(in the rows, 128 means zero)
Known rows, with every way that one mark hangs from another
{K_670 K_140}: [109 121 174  87 146 100 123 126 164 108 120 132 178 135 112 139 103 151
 153 130 125 136  76 102]
{K_266 {K_512 {K_140 {K_670 K_257}}} K_876}: [151 127 142  85 173 130  97 137 142 128 110 109 140 121 120 209 122 173
 139 154 141 111 144 141]
{K_810 {K_257 {K_670 {K_140 K_512}}}}: [112 130 205  94 104 125 120 125 143 144 120 133 122 112 126 142  95 135
 141 138 110 135  62  84]
{K_810 K_257 {K_317 {K_670 {K_140 K_512}}}}: [137 155 184  65  80  74 153  99 159 131 149 151 139 165 126 112 113 168
  95 150 101 102  94 122]
{K_140 {K_512 {K_266 K_876}} {K_670 K_257}}: [110 130 139  48 166 115 126 140 143 144 133 136  88 180 144 186 101 145
 166 169 150 116 118 102]
{K_876 K_266}: [131  95 228 106 128 132 105 127 121 103  89 107 150  96  85 184 166 134
 113 140 131 177 126 122]
{K_670 {K_140 K_512} K_257}: [102 134 133  69 166  92 125 146 188 159 141 143 164 174 128 140  81 137
 198 127 126 100  59  63]
{K_512 K_140}: [107 100 201 131 108 136 130 122  96  90 121 141 177  99 123 144 116 166
  99 116 141 154 129 191]
{K_257 {K_670 {K_140 K_512}} {K_810 K_317}}: [ 65 126 155  57 144 125 172 142 125 160 119 141 123 116 151 142 119 140
 113 146  74 122  56  95]
{K_512 {K_140 {K_670 K_257}}}: [106 102 160 119 129 115 131 134 103 114 132 155 162 130 132 152  95 168
 127 107 127 141 120 164]
{K_317 {K_810 K_257}}: [111 122 186 110  93 104 124 104 142 150 111 156 146 142 112 128 155 168
  86 121 108 151 133 176]
{K_810 K_257 K_317}: [158 131 209  99  77 104 141 100 134  88 126 140 156 145 107 136 156 156
  87 132  94 128 102 151]
{K_670 {K_140 K_512}}: [ 94 133 163  69 149 100 125 131 166 144 134 139 161 146 132 141  82 149
 158 148 138 121  56  73]
{K_317 {K_670 {K_140 {K_512 K_266}}} {K_810 K_257}}: [ 74 152 163  62  89  82 145  91 160 197 139 162 108 174 141 103 106 181
  96 157 127 111 148 163]
{K_140 {K_512 K_266}}: [ 95 124 188  78 124 133 134 121 122 119 125 127 118 139 135 155 126 143
 118 167 162 137 117 136]
{K_512 K_266}: [110 111 206  97 116 139 132 110 112  72 109 116 128 126 112 156 155 146
 113 151 152 154 154 179]
{K_876 {K_266 {K_512 {K_140 K_670}}}}: [126 104 206 106 135 139 100 125 100 143  95  94 139  86 104 206 153 156
 102 155 129 150 142 126]
{K_281 {K_266 K_876}}: [129  95 217  92 142 142  93 138 136  68  97 124 167  93  99 209 133 135
 145 125 132 155 123 139]
{K_257 {K_670 {K_140 {K_512 K_266}}} {K_810 K_317}}: [ 57 125 165  50 136 140 179 134 110 153 121 134 104 123 158 149 127 137
 112 157  83 117  81 115]
{K_317 {K_670 K_140}}: [110 134 161  83 133  77 132 121 173 109 119 140 160 132 111 109 105 172
 123 137 132 140 110 127]
{K_140 {K_512 {K_266 K_876}} {K_670 {K_257 K_810}}}: [ 97 127 117  39 177 123 143 157 132 149 124 137  75 174 156 192 116 143
 159 178 141 120 132 111]
{K_317 K_810}: [ 94 116 170 109 122 102 125 110 145 145 107 157 163 140 113 126 155 171
  85 115 113 156 125 177]
{K_810 {K_257 K_670} K_317}: [143 127 225 103  72 120 142 103 120 105 121 137 133 116 111 136 146 146
  82 121  74 135  83 140]

Rows
[ 80 132 184  90 100 111 127 108 144 198 124 158 126 138 134 127 114 158
 107 128  96 133  90 130]
{K_317 {K_810 {K_257 {K_670 {K_140 K_512}}}}}
[ 96 134 129  99 128  71 135 115 176 164 116 168 149 162 111  95 147 181
  95 106 111 138 155 191]
{K_317 {K_670 K_257} K_810}
[ 80 141 114  53 152  94 158 144 167 150 128 142 117 166 139 122 109 154
 152 157 134 110 134 124]
{K_317 {K_670 {K_140 {K_512 K_266}} {K_257 K_810}}}
[141 112 197  87 158 144  78 137 148  92  89  99 160  85  96 226 147 140
 142 145 130 133 128 119]
{K_281 {K_266 K_512 K_876}}
[ 83 131 178  61 140 117 134 120 148 136 137 129 137 153 137 151  90 144
 157 163 148 115  89 100]
{K_670 {K_140 {K_512 K_266}}}
[ 59 120 149  71 159 138 153 159 130 160 104 135 118  96 149 147 107 135
 136 146  99 143  64  86]
{K_257 {K_670 {K_140 K_512}} K_810}
[ 90 142 104  62 161  79 151 153 182 156 126 151 137 158 134 115 101 157
 154 143 125 114 110 106]
{K_317 {K_670 {K_140 K_512} {K_257 K_810}}}
[147 125 158  85 163 135  99 130 131 121 107 106 138 106 121 210 124 179
 118 165 145 122 143 146]
{K_266 {K_512 {K_140 K_670}} K_876}
[ 86 130 118  37 179 127 148 157 163 153 127 130 115 177 147 173 108 130
 200 166 134  95 119  99]
{K_670 {K_140 {K_512 {K_266 K_876}}} {K_257 K_810}}
[156 143 197  91  69  81 149  96 144  94 128 146 144 144 108 112 152 171
  68 134 100 127 125 167]
{K_810 K_257 {K_317 K_670}}
[123 124 142 111 150 118 110 133 127 141 116 119 155 115 124 171 123 171
 123 134 126 117 124 138]
{K_266 {K_512 {K_140 {K_670 K_257}}}}
[106 104 178 114 141 135  96 141 112 125 112 121 170  94 118 201 120 148
 141 115 114 123 126 132]
{K_281 {K_266 {K_512 {K_140 {K_670 K_257}}}}}
[114 128 122  95 148  89 146 151 161 108 103 146 141 133 110 116 152 162
 119 126 122 148 146 157]
{K_317 {K_670 {K_257 K_810}}}
[ 83 140 122  80 136  60 138 113 192 184 130 169 158 179 119  95 118 182
 126 109 105 116 134 161]
{K_317 {K_670 K_140 K_257} K_810}
[130 102 218 113 127 148  99 122 105 133  92  86 149  78  95 201 165 151
  99 152 137 150 148 140]
{K_876 {K_266 {K_512 K_140}}}
[ 88 136 106  50 167  96 162 152 170 166 141 151 154 185 145 141 109 139
 172 138  94  88  69  81]
{K_670 {K_140 K_512} {K_257 {K_810 K_317}}}
[ 80 124 187  82 142 125 125 133 147 151 120 133 137 105 132 141  83 137
 146 132 111 139  40  73]
{K_257 {K_670 {K_140 K_512}}}
[ 93 126  98  67 177  94 140 169 144 165 124 158 115 162 150 156 105 148
 149 145 118 130  79  75]
{K_140 K_512 {K_670 {K_257 K_810}}}
[117 131 217  72 107 146 120 117 137 133 120 119  93 119 128 169 100 133
 149 161 126 127  99 107]
{K_810 {K_257 {K_670 {K_140 {K_512 {K_266 K_876}}}}}}
[ 73 130 196  84  91 126 133  98 130 192 125 148 105 144 139 133 121 154
 106 140 105 129 117 151]
{K_317 {K_810 {K_257 {K_670 {K_140 {K_512 K_266}}}}}}
[110 102 183  86 131 153 134 120  87  94 132 130 110 144 138 195 109 163
 140 148 154 127 186 204]
{K_512 {K_140 {K_670 K_257}} {K_266 K_876}}
[105 128 166  46 155 121 126 128 125 131 126 133  84 157 147 189 101 154
 133 184 159 133 116 110]
{K_140 {K_512 {K_266 K_876}} K_670}
[125 103 194  93 149 150  86 136 115 106 104 111 156  83 116 232 119 155
 133 141 131 128 139 141]
{K_281 {K_266 {K_512 {K_140 K_670}} K_876}}
[ 84 130 103  61 179 102 146 166 174 166 129 145 148 168 142 145  97 134
 191 140 117 104  77  74]
{K_670 {K_140 K_512} {K_257 K_810}}
[ 99 104 144 105 129 116 157 137  92 119 132 159 156 140 143 152 116 169
 106 113 104 130 127 176]
{K_512 {K_140 {K_670 {K_257 {K_810 K_317}}}}}
